What can hang from each mark:
J_542: J_482
J_613: J_27 J_545 J_749 J_780
J_749: J_613
J_27: J_613 J_982
J_982: J_27
J_443: J_613
J_482: J_542 J_780
J_545: J_613
J_780: J_482 J_613

Known rows, with every way that one mark hangs from another:
{J_780 {J_613 J_749}}: [ 2.45 -0.29 -1.70 -0.89 -0.61  1.39  1.14 -1.26 -1.08 -0.50 -0.19  1.20
 -1.90 -0.39 -0.55 -0.04 -0.18  1.12 -1.15 -1.88  0.77  1.00  0.68 -0.28
  0.87  0.54 -2.34  0.35 -0.40 -1.03  1.35 -0.27]
{J_780 J_482 {J_613 J_27 J_545}}: [ 2.76 -0.01 -0.69 -0.89  0.18  1.99  1.98 -1.22 -1.58  0.42 -0.48  0.62
 -0.94 -0.76 -0.92  0.53  0.37  1.01 -0.49 -0.75  0.72  0.55  1.51 -0.52
  0.43  0.29 -2.02 -0.34 -0.44 -1.44  1.64  1.18]
{J_780 J_613}: [ 1.66  0.17 -2.48 -0.62 -0.53  0.65  1.52 -1.04 -0.16 -0.60 -0.15  1.04
 -0.39 -0.44 -0.62  0.00 -0.27  0.65 -0.29 -1.35 -0.36  0.41  0.23  0.10
  0.61 -0.60 -0.66  0.36 -1.15 -1.07  0.51  0.06]
{J_27 {J_613 J_749} J_982}: [ 1.98 -0.11 -0.28 -0.31 -0.76  1.55  1.27 -1.15 -5.68 -0.72 -0.06  1.28
 -1.87 -0.35 -0.69 -0.99 -0.22  0.34 -0.96 -0.81  0.15  0.53  0.63 -0.98
  0.71  0.28 -3.18  2.06  1.98 -0.02  1.47 -1.48]
{J_613 {J_27 J_982} J_545 J_749}: [ 2.08 -0.33  1.64 -1.38 -0.93  0.41  1.47 -1.20 -5.48  0.62 -0.34  1.24
 -2.43 -1.31 -0.70 -0.65  0.35  2.30 -0.98  0.09  0.18  1.31  2.03 -1.26
  0.21  1.31 -5.00  1.96  2.24 -0.60  0.19 -1.14]
{J_482 J_780}: [ 0.76  0.14 -1.60 -0.63  0.27  0.94  1.45 -0.98  2.25  0.29  0.36  1.09
  0.94 -0.32 -0.45 -0.44  0.03  1.37  0.66 -0.80 -0.65  0.21  0.60  0.38
  1.10 -0.75  0.31  0.30 -1.72 -0.24 -0.53  0.16]
{J_982 J_27}: [ 0.32  0.35 -1.64 -0.19 -0.24 -0.27  0.99 -0.72 -1.65 -0.08  0.45  1.34
 -0.44 -0.76 -0.66 -0.90 -0.24  1.04  0.24 -0.37 -1.06  0.73  0.60 -0.53
  0.64 -0.94 -1.78  2.29 -0.03 -0.24  0.19 -0.91]
{J_780 J_482}: [ 1.80  0.27 -0.94 -0.42  1.13  1.84  1.10 -0.84  0.33  0.25  0.72  0.91
  0.82 -0.59 -0.01  0.23 -0.29 -0.57  0.71  0.28 -0.54  0.43  0.33  0.38
  1.13 -0.98 -0.85  0.05 -1.67 -0.19  0.80  1.30]
{J_443 {J_613 J_749}}: [ 0.94  0.05  0.05 -1.03 -1.17  0.79  0.96 -1.11 -0.53  0.18  0.07  1.59
 -2.03  0.24 -0.93 -0.23  0.14  1.08 -1.12 -0.82  0.05  1.20  0.49 -0.84
  0.64  0.72 -3.02  0.77  0.79 -0.30  1.53 -0.71]
{J_27 {J_613 J_545 J_780}}: [ 1.11 -0.24  0.18  0.31  0.74  0.52  1.49 -1.47 -2.20  0.55 -0.47  0.78
 -1.93  0.38 -1.23 -0.03  0.34  1.84 -1.10 -0.53 -0.01  0.41  0.92 -0.64
  0.75  0.51 -0.01  0.88  0.26 -0.06  3.63  0.32]
{J_443 {J_613 J_545 J_749}}: [ 1.21 -0.26  0.85 -0.95 -0.91  0.83  1.26 -1.44 -1.11  1.53 -0.13  1.46
 -3.12  0.44 -0.84  0.15  0.30  2.47 -1.05 -0.70  0.99  1.44  0.97 -1.15
  0.36  1.05 -3.06  0.49  1.28 -0.96  1.93 -0.02]
{J_542 {J_482 {J_780 {J_613 {J_27 J_982} J_545}}}}: [ 1.60 -0.04 -0.68 -1.11 -0.24  1.30  2.39 -1.11 -1.69  0.77 -0.25  0.59
  0.51 -1.25 -1.59 -0.70  0.70  2.43  0.27 -2.20  0.10  0.51  2.17 -0.26
  0.47  0.02 -1.98  0.08 -0.49 -1.95  0.00  0.20]
{J_27 {J_613 J_545 J_749 {J_780 {J_482 J_542}}} J_982}: [ 2.59 -0.69  1.36  0.18  1.46  4.12  1.29 -1.68 -4.18  0.62  0.10  0.60
 -0.94 -1.15 -0.73  0.01  0.12  0.77 -1.50  0.02  0.28  0.85  1.63 -0.72
  1.38  1.20 -2.38  0.62  0.95  0.19  6.13  2.13]
{J_545 {J_613 {J_27 J_982} J_749 {J_780 {J_482 J_542}}}}: [ 2.25 -0.10  0.87 -1.10  0.12  2.37  1.23 -0.92 -1.74 -0.50  0.13  0.78
  0.22 -2.30 -1.42 -0.41  0.93 -0.91 -1.62  0.28 -0.24  1.00  2.72 -0.59
  1.24  0.78 -4.44  0.69  0.31  1.13  3.05  0.96]
{J_482 J_542 {J_780 {J_613 J_545 J_749}}}: [ 2.15 -0.83 -1.26 -1.15  0.34  3.58  1.55 -1.77  2.28  1.16  0.00  1.07
 -0.72 -0.84 -0.39  0.39 -0.09  3.33 -0.87 -2.05  1.16  0.97  1.29 -0.11
  1.15  0.69 -1.18 -0.62 -1.31 -1.67  3.41  2.01]
{J_749 {J_613 J_780}}: [-0.21  0.27 -0.53 -0.08  0.06 -0.25  1.34 -0.90  0.16 -0.22 -0.62  1.04
 -0.63 -0.53 -1.42 -0.82  0.97  0.52 -0.19 -0.26 -0.74  1.05 -0.09  0.02
  0.66  0.45 -0.56  1.21 -0.60  0.42  2.22 -0.08]
{J_482 J_542 {J_780 J_613}}: [ 1.20 -0.10 -2.94 -1.00  0.05  2.71  1.68 -1.23  3.53 -0.05  0.32  0.93
  1.84 -1.04 -0.64  0.08 -0.37  1.67 -0.08 -1.72 -0.65  0.12  0.46  0.55
  1.17 -0.81  0.43 -0.25 -2.48 -1.05  2.27  1.64]
{J_542 J_482}: [ 1.18  0.09 -1.12 -0.89  1.26  0.36  0.76 -0.67  0.94  0.47  0.95  1.12
  0.99 -0.47 -0.42 -0.05 -0.55  0.88  1.24 -0.74 -1.47  0.77  0.36  0.70
  0.89 -1.11 -1.17  0.69 -1.92 -0.92  0.94  0.95]
{J_982 {J_27 J_613}}: [ 0.31  0.35 -1.92  0.36 -0.28  0.45  1.20 -0.86 -3.75 -0.69  0.15  1.32
 -1.25 -0.10 -1.13 -1.06 -0.29  0.83 -0.31 -0.96 -0.59  0.19  0.39 -1.16
  0.55 -0.97 -1.58  2.70  1.09 -0.07  1.93 -1.30]
{J_749 {J_613 {J_27 J_982} J_545 {J_780 {J_482 J_542}}}}: [ 0.61  0.06  1.56 -0.53  0.52  2.26  1.91 -1.08 -2.81  0.68 -0.64  0.61
  0.59 -2.30 -1.58 -0.50  1.24  0.73 -0.41  1.04 -0.74  1.11  1.36 -0.55
  0.49  1.00 -2.81  1.33  0.72  0.18  4.19  1.89]

Rows:
[ 1.92 -0.52  1.32  0.30  0.05  1.30  1.49 -1.62 -6.07  0.28 -0.65  0.89
 -3.11 -0.19 -1.16 -0.77  0.57  1.65 -1.85 -0.62  0.68  0.96  1.64 -1.17
  0.79  1.55 -2.46  1.48  2.08  0.08  3.14 -0.71] => {J_27 {J_613 J_545 J_749 J_780} J_982}
[ 2.27 -0.39  0.03 -1.22 -1.39  1.85  2.27 -1.50 -3.37  0.22 -0.90  0.92
 -1.98 -1.15 -1.28 -0.80  0.95  2.71 -1.42 -1.90  1.40  0.85  2.43 -1.09
  0.49  1.50 -3.41  0.54  1.21 -1.33 -0.07 -1.02] => {J_482 {J_780 {J_613 {J_27 J_982} J_545 J_749}}}
[ 2.40 -0.25 -1.60 -0.66  1.12  3.81  1.60 -1.43  1.10  1.09  0.48  0.69
  0.69 -1.09 -0.12  1.16 -0.58  0.94  0.10 -0.58  0.22  0.55  0.68  0.26
  0.87 -0.66 -0.76 -0.78 -1.86 -1.58  3.80  3.44] => {J_780 {J_482 J_542} {J_613 J_545}}
[ 0.26  0.65  0.52 -1.17 -2.41 -0.38  1.84 -0.69 -4.06 -0.70 -0.34  1.23
 -0.37 -0.77 -1.66 -1.00  0.55  0.46 -0.83  0.18 -1.47  0.48  1.09 -1.23
 -0.08  0.14 -3.78  2.12  2.08 -0.01 -0.39 -1.81] => {J_443 {J_613 {J_27 J_982}}}
[ 0.00  0.18  1.50 -0.45 -0.88 -0.51  2.08 -1.02 -4.43  0.27 -1.32  0.85
 -1.58 -1.40 -2.03 -1.32  1.63  1.61 -0.74  0.33 -0.39  1.24  1.35 -1.09
 -0.08  1.32 -2.86  2.21  1.86  0.13  1.35 -0.98] => {J_749 {J_613 {J_27 J_982} J_545 J_780}}
[ 2.38  0.13  0.99 -0.74 -0.19  1.26  1.44 -0.82 -3.21 -0.66 -0.27  0.71
 -1.04 -1.63 -1.58 -0.79  1.45 -1.44 -1.61 -0.19  0.39  1.03  2.92 -0.85
  1.09  1.11 -4.33  0.55  0.79  1.23  0.75 -0.53] => {J_545 {J_613 {J_27 J_982} J_749 {J_780 J_482}}}
[ 2.06 -0.63  1.99 -1.07  0.24 -0.34  1.04 -1.45 -2.28  0.64 -0.72  0.97
 -3.02 -0.70 -1.33 -0.08  0.85  2.96 -1.99 -0.11  0.22  1.61  2.35 -0.96
  0.79  2.33 -3.31  1.01  0.83 -0.11  2.80 -0.37] => {J_613 J_27 J_545 J_749 J_780}
[ 2.20 -0.53  0.16 -0.36  0.26  1.71  1.21 -1.55 -3.23  0.87 -0.19  1.34
 -3.26  0.40 -0.59  0.03 -0.18  2.17 -0.98 -1.18  1.14  0.84  0.75 -1.08
  0.59  0.69 -2.36  1.12  1.33 -0.74  3.11 -0.07] => {J_27 {J_613 J_545 J_749}}
[ 2.69 -0.64  2.41 -0.98  0.95  2.87  1.21 -1.43 -3.39  0.63 -0.06  0.59
 -0.32 -2.15 -0.89  0.02  0.54  1.50 -1.62  0.90 -0.41  1.38  2.60 -0.60
  1.18  1.88 -4.10  0.84  0.71  0.16  4.60  1.76] => {J_613 {J_27 J_982} J_545 J_749 {J_780 {J_482 J_542}}}
[ 2.47 -0.49  0.06 -1.40 -0.18  1.94  2.00 -1.33 -2.30  0.80 -0.39  0.83
 -0.99 -1.26 -1.48 -0.71  0.81  2.84 -0.64 -2.57  1.02  1.15  2.63 -0.56
  0.74  1.21 -3.62  0.08  0.22 -1.94  0.77 -0.09] => {J_542 {J_482 {J_780 {J_613 {J_27 J_982} J_545 J_749}}}}
[ 0.63  0.53  0.87 -0.28 -0.15  1.09  1.88 -0.67 -3.65 -0.76 -0.89  0.63
  0.27 -1.83 -1.88 -1.24  1.62 -1.12 -0.47  0.54 -0.79  0.80  1.07 -0.53
  0.63  0.83 -2.74  1.52  0.57  0.83  1.48 -0.30] => {J_749 {J_613 {J_27 J_982} {J_780 J_482}}}
[ 0.39  0.12 -0.49 -0.17  1.51  2.60  1.16 -0.95  1.86  0.23  0.08  0.77
  1.52 -1.42 -1.01 -0.07  0.58 -0.49  0.12  0.41 -1.05  0.93 -0.07  0.53
  1.23  0.04 -0.44  0.39 -1.92  0.47  5.08  2.75] => {J_749 {J_613 {J_780 {J_482 J_542}}}}
[ 2.42 -0.22 -0.81 -1.55 -0.51  1.64  1.73 -1.02 -1.79 -0.43 -0.19  0.85
  0.04 -1.51 -1.58 -1.04  0.67  1.49 -0.66 -2.67  0.25  0.86  2.18 -0.26
  1.00  0.86 -3.55  0.35 -0.24 -1.41  0.45 -0.72] => {J_542 {J_482 {J_780 {J_613 {J_27 J_982} J_749}}}}
[ 1.94 -0.45  2.34 -0.90 -0.43 -0.04  1.39 -1.37 -5.26  0.36 -0.81  0.87
 -2.63 -1.34 -1.30 -0.77  0.94  2.40 -1.90  0.29 -0.14  1.48  2.69 -1.09
  0.62  2.25 -4.13  1.72  1.95  0.07  1.63 -1.02] => {J_613 {J_27 J_982} J_545 J_749 J_780}
[ 0.67 -0.10  0.93 -0.28  1.05  2.82  1.39 -1.42  1.64  1.55  0.30  0.62
  0.52 -0.43 -1.02  0.85  0.33  1.09 -0.84  0.50 -0.70  0.92  1.11 -0.18
  1.06  0.51 -0.61 -0.60 -1.04 -0.14  5.28  3.17] => {J_443 {J_613 J_545 {J_780 {J_482 J_542}}}}
[ 2.30 -0.08 -0.75 -1.28 -1.64  1.57  2.02 -1.18 -2.99 -0.99 -0.81  0.98
 -0.93 -1.45 -1.38 -1.15  0.83  1.27 -1.42 -1.95  0.67  0.59  2.04 -0.87
  0.84  1.19 -3.40  0.77  0.76 -0.76 -0.35 -1.68] => {J_482 {J_780 {J_613 {J_27 J_982} J_749}}}
[ 0.49  0.17  0.35 -0.83  1.00  1.93  1.32 -0.83  0.71 -0.45 -0.42  0.74
  1.12 -1.82 -1.69 -0.20  1.02 -0.06 -0.53  0.62 -1.33  0.95  0.68 -0.02
  0.98  0.72 -1.89  0.97 -0.95  0.59  5.26  1.93] => {J_749 {J_613 J_27 {J_780 {J_482 J_542}}}}
[ 1.11  0.01 -0.17  1.21  1.52  1.91  1.48 -1.32 -3.73  0.57 -0.11  0.55
 -1.65 -0.05 -1.31 -0.40  0.60  0.71 -0.92 -0.47  0.39  0.54  1.58 -1.15
  1.06  0.24 -0.62  1.05  0.53  0.12  4.15  0.79] => {J_982 {J_27 {J_613 J_545 {J_780 J_482}}}}
[ 1.78 -0.13  3.09 -0.65 -0.72  1.52  1.73 -1.34 -4.67  0.68 -0.74  0.69
 -2.28 -0.68 -1.75 -0.41  1.52  0.85 -2.31  0.26  0.56  1.39  2.67 -1.63
  0.73  2.48 -4.44  0.47  2.24  0.16  2.57 -0.14] => {J_443 {J_613 {J_27 J_982} J_545 J_749 {J_780 J_482}}}
[ 1.02 -0.08  0.55  0.49  0.07  0.72  1.83 -1.39 -5.22  0.24 -0.52  0.67
 -1.50 -0.25 -1.23 -0.74  0.43  1.27 -1.08 -0.25 -0.39  0.38  1.25 -0.86
  0.55  0.43 -0.81  1.59  1.40  0.09  2.26 -0.35] => {J_27 {J_613 J_545 J_780} J_982}
[ 2.91 -0.58  2.23 -0.78  1.32  1.38  1.09 -1.41 -1.83  0.89 -0.46  0.65
 -2.21 -0.84 -1.00  0.30  0.97  1.59 -1.71  0.23  0.70  1.52  2.48 -0.71
  1.22  2.20 -3.13 -0.01  0.12  0.02  3.41  0.97] => {J_613 J_27 J_545 J_749 {J_780 J_482}}
[ 0.16  0.02  0.90 -0.17 -0.36 -0.24  1.55 -1.36 -0.08  1.08 -0.37  0.90
 -1.75  0.45 -1.51  0.03  0.76  2.09 -1.18 -0.15 -0.21  1.00  1.12 -0.65
  0.52  0.86 -0.61  0.29  0.24 -0.21  2.36  0.41] => {J_443 {J_613 J_545 J_780}}
[ 1.76  0.22  0.06 -1.49 -1.68  0.05  1.46 -0.72 -3.65 -0.63 -0.18  1.37
 -1.72 -1.46 -1.27 -1.07  0.76  0.05 -0.95 -0.61  0.27  0.99  2.17 -1.26
  0.26  0.22 -5.21  1.87  1.75  0.40 -1.32 -1.94] => {J_545 {J_613 {J_27 J_982} J_749}}
[ 1.32  0.12 -1.71 -1.41 -1.22  1.93  2.17 -1.04 -0.77 -0.93 -0.25  0.81
  2.00 -2.09 -1.35 -0.75  0.16  1.45 -0.61 -1.14 -1.19 -0.01  1.47 -0.19
  0.70 -0.24 -1.80  0.97 -0.41 -0.77  1.15  0.16] => {J_482 J_542 {J_780 {J_613 {J_27 J_982}}}}
[ 2.57 -0.03 -0.51 -1.32 -1.83  0.78  1.61 -1.07 -5.21 -1.31 -0.72  1.12
 -1.76 -1.45 -1.22 -0.86  0.39  0.84 -1.68 -1.32  0.08  0.93  1.68 -1.02
  0.42  1.14 -4.71  1.58  1.47 -0.75  0.23 -1.78] => {J_780 {J_613 {J_27 J_982} J_749}}
[ 0.49  0.07 -1.08  0.47  0.02  0.83  1.51 -1.17 -4.11  0.67 -0.05  1.25
 -2.26  0.08 -1.06 -0.68 -0.12  2.08 -0.22 -0.92  0.19  0.45  0.82 -1.47
  0.25 -0.60 -1.60  2.42  1.56 -0.70  2.39 -0.70] => {J_982 {J_27 {J_613 J_545}}}
[ 1.26  0.15 -1.08 -0.38  1.44  2.34  1.10 -0.87  3.24  0.24  0.78  0.66
  1.68 -1.32 -0.85  0.44  0.32 -1.13 -0.29  0.14 -0.79  0.55  1.31  0.53
  1.41 -0.93 -0.45 -0.49 -2.39  0.87  3.23  2.74] => {J_545 {J_613 {J_780 {J_482 J_542}}}}
[ 2.09 -0.08  0.78 -1.42 -1.19  0.19  1.21 -0.92 -4.97 -0.74 -0.24  1.32
 -1.28 -1.48 -0.88 -0.99  0.26  1.04 -0.97  0.09 -0.66  1.05  1.57 -0.93
  0.51  0.94 -4.90  2.29  1.84  0.00 -0.05 -1.78] => {J_613 {J_27 J_982} J_749}
[ 2.27 -0.56 -0.16 -1.59 -0.93  3.06  2.07 -1.61 -1.97  0.37 -0.46  0.98
 -0.55 -1.86 -1.15 -0.45  0.39  3.26 -1.37 -1.56  0.59  0.84  2.33 -0.91
  0.69  1.24 -3.50  0.69  0.64 -1.39  2.29  0.45] => {J_482 J_542 {J_780 {J_613 {J_27 J_982} J_545 J_749}}}
[ 1.74 -0.65  0.45  0.50  1.82  3.79  0.91 -1.61 -2.95  0.79  0.16  0.80
 -1.82 -0.86 -1.06 -0.05  0.16  1.63 -1.76 -0.55  0.57  1.10  1.78 -1.16
  1.51  1.18 -2.33  1.14  0.76  0.04  7.34  1.90] => {J_982 {J_27 {J_613 J_545 J_749 {J_780 {J_482 J_542}}}}}
